In the rows, 128 means zero.
Known rows, with every way that one mark hangs from another
(P Z): [117 136 141 131 135 104 138 125 147  90 148 116 144 147 136 122 117 124
 130]
(L M Z): [162 182  78 120 107 138 101 100 137 123 192 134 122 150 122 127 123 129
 109]
(M (F P) (L (Z H))): [ 88 188  97 135  99 159 116 116 175  96 181 157 102 184 110 115 122 111
  80]
(M (L (Z P))): [128 172 128 128 103 133 126  99 140  88 175 139 120 180 100 111 141 153
 100]
(H (Z P)): [153 130 121 118 112 147  79 109 120 109 143 140 142 155 122  87 132 168
 121]
(M F (L (Z H))): [ 82 190 126 123  99 146 148 118 180 105 175 156  99 202 117 117 131 104
  80]
(N (L M (Z H P))): [157 164  50 142 122 163 113 110 131  87 193 132 123 194 155  82 121 140
 100]
(K (H (Z L)) R): [ 85 164  92  99 102 123 144 133 140  89 127 116 135 182  81 119 112 150
 135]
(K H): [109 134 108 127 129 125 138 124 130 116 140 106 115 144 104 170 125 135
 152]
(H (Z (L M))): [150 182 103  90 115 149  83 102 128 113 148 123 143 157 124  89 128 115
 114]
(H (Z (L M) P)): [158 168  87 100 118 162  61  80 120  88 154 133 154 157 130  86 119 138
 106]
(R (K (H (Z (L (M F)) P)))): [122 173  74 123 116 114  67  81 130 116 143 110 121 174 118 139  85 134
 104]
(F (M L) P): [154 140  77 153 105 160  70 110 118  98 166 116 129  98 107 129 102 122
 112]
(H (Z L P)): [142 160 111  97 121 152  78  96 121  89 134 131 148 164 126  75 129 147
 110]
(L (M (F (P Z)))): [135 151  60 140 129 157  86  93 155 115 170 140 133 127 145 150  86 104
  97]
(K (H (Z L P)) R): [ 91 153  78 107 105 133 124 116 135  67 130 125 144 184  86 116 103 166
 128]
(H (Z (L (M (F P))))): [142 187  75  96 115 167  66  96 140 117 150 133 136 153 126  96 113 112
  97]
(N (L (M (F P)) (Z H))): [138 180  34 141 122 173 116 122 152 114 188 136 105 193 155  94 110 119
  85]
(N L): [136 138 102 135 140 142 156 141 125 136 126 112 113 170 146 100 133 140
 115]
(M (L Z)): [122 184 143 120 100 125 143 115 146 109 170 130 110 179  94 115 149 136
 107]

Rows
[ 94 139 101 116  94 119 146 144 139 104 135 124 130 174  78 129 114 166
 144]  (K (H Z) R)
[103 194  95 130 101 154 118 105 171 120 169 148  96 178 103 129 121 129
  73]  (M (F P) (L Z))
[153 160  66 136 108 156  75  90 136  68 212 154 142 160 140 104 113 129
 109]  (L M (Z H P))
[117 182  85 116 113 107  81  95 134 132 139 103 113 174 114 143  91 120
 109]  (R (K (H (Z (L (M F))))))
[132 171  51 134 109 168  81  86 161  84 206 168 128 173 151 119  99 118
  83]  (L (M F) (Z H P))
[143 192  64 119 109 151 107  95 160 139 186 149 108 163 134 140 107 117
  83]  (L (M F) Z)
[ 92 165  50 107 104 150 114 101 148  77 144 136 139 188  97 131  87 151
 108]  (K (H (Z (L (M F)) P)) R)
[ 88 179 113 131 102 156 130 102 174  85 179 164 108 203 122 114 124 122
  74]  (M F (L (Z H P)))
[105 166 111 118 138 125 117 108 154  39 174 117 163 159 154 102 104  74
 121]  (P (Z H (L M)))
[129 153  52 151 139 166 123 119 152 102 170 127 122 175 167 106  98 106
  96]  (N (L (M (F (P (Z H))))))
[112 166  90 114 132 152 101 106 136  64 160 130 152 143 151 103 113  64
 118]  (Z H (L M))
[132 141  91 160 108 145  75 117 139  44 193 112 147 118 121 110  94 103
 119]  (F (M L) (P (Z H)))
[154 177  36 137 128 170 118  96 146 124 178 138 106 199 156 107 108 148
  73]  (N (L (M F) (Z P)))
[123 174 107 111 141 120 118  95 148  70 160 108 156 150 143 120 104  96
 113]  (P (Z (L M)))
[105 159  59 109 103 141 111 104 133  66 147 127 148 179  88 124  97 159
 125]  (K (H (Z (L M) P)) R)
[125 149 102 132 112 139 102 115 138  72 180 151 133 169 132  92 127 145
 114]  (L (Z H P))
[116 170 113 115 114  88  91 111 121 123 127  92 118 170 103 127 108 136
 128]  (R (K (H (Z L))))
[ 84 159  85 130 138 151 107 116 171  84 143 139 131 149 150 121  90  91
  94]  (M (F (P (Z H L))))
[ 79 161 115 145 117 148 125 113 177  79 166 144 123 169 123 126 109  98
  90]  (M (F (P (Z H))) L)
[129 136 104 117 117 139  98 110 124 101 152 116 127 166 100 137 127 168
 148]  (K (H (Z P)))
[100 128  87 124  98 130 127 127 133  83 138 131 140 176  83 125 106 183
 137]  (K (H (Z P)) R)
[ 96 197 123 117 102 142 150 110 176 128 163 148  93 195 110 131 131 122
  74]  (M F (L Z))
[130 182  44 134 105 167  79 104 163 101 206 159 119 156 138 121  99 101
  91]  (L (M (F P)) (Z H))
[141 123  72 159 120 144  61 126 132  58 180 113 151  98 141 111  81 106
 129]  (F M (P (Z H)))
[145 174  78  99 121 171  64  76 136  98 150 143 144 168 137  93 110 131
  89]  (H (Z (L (M F)) P))
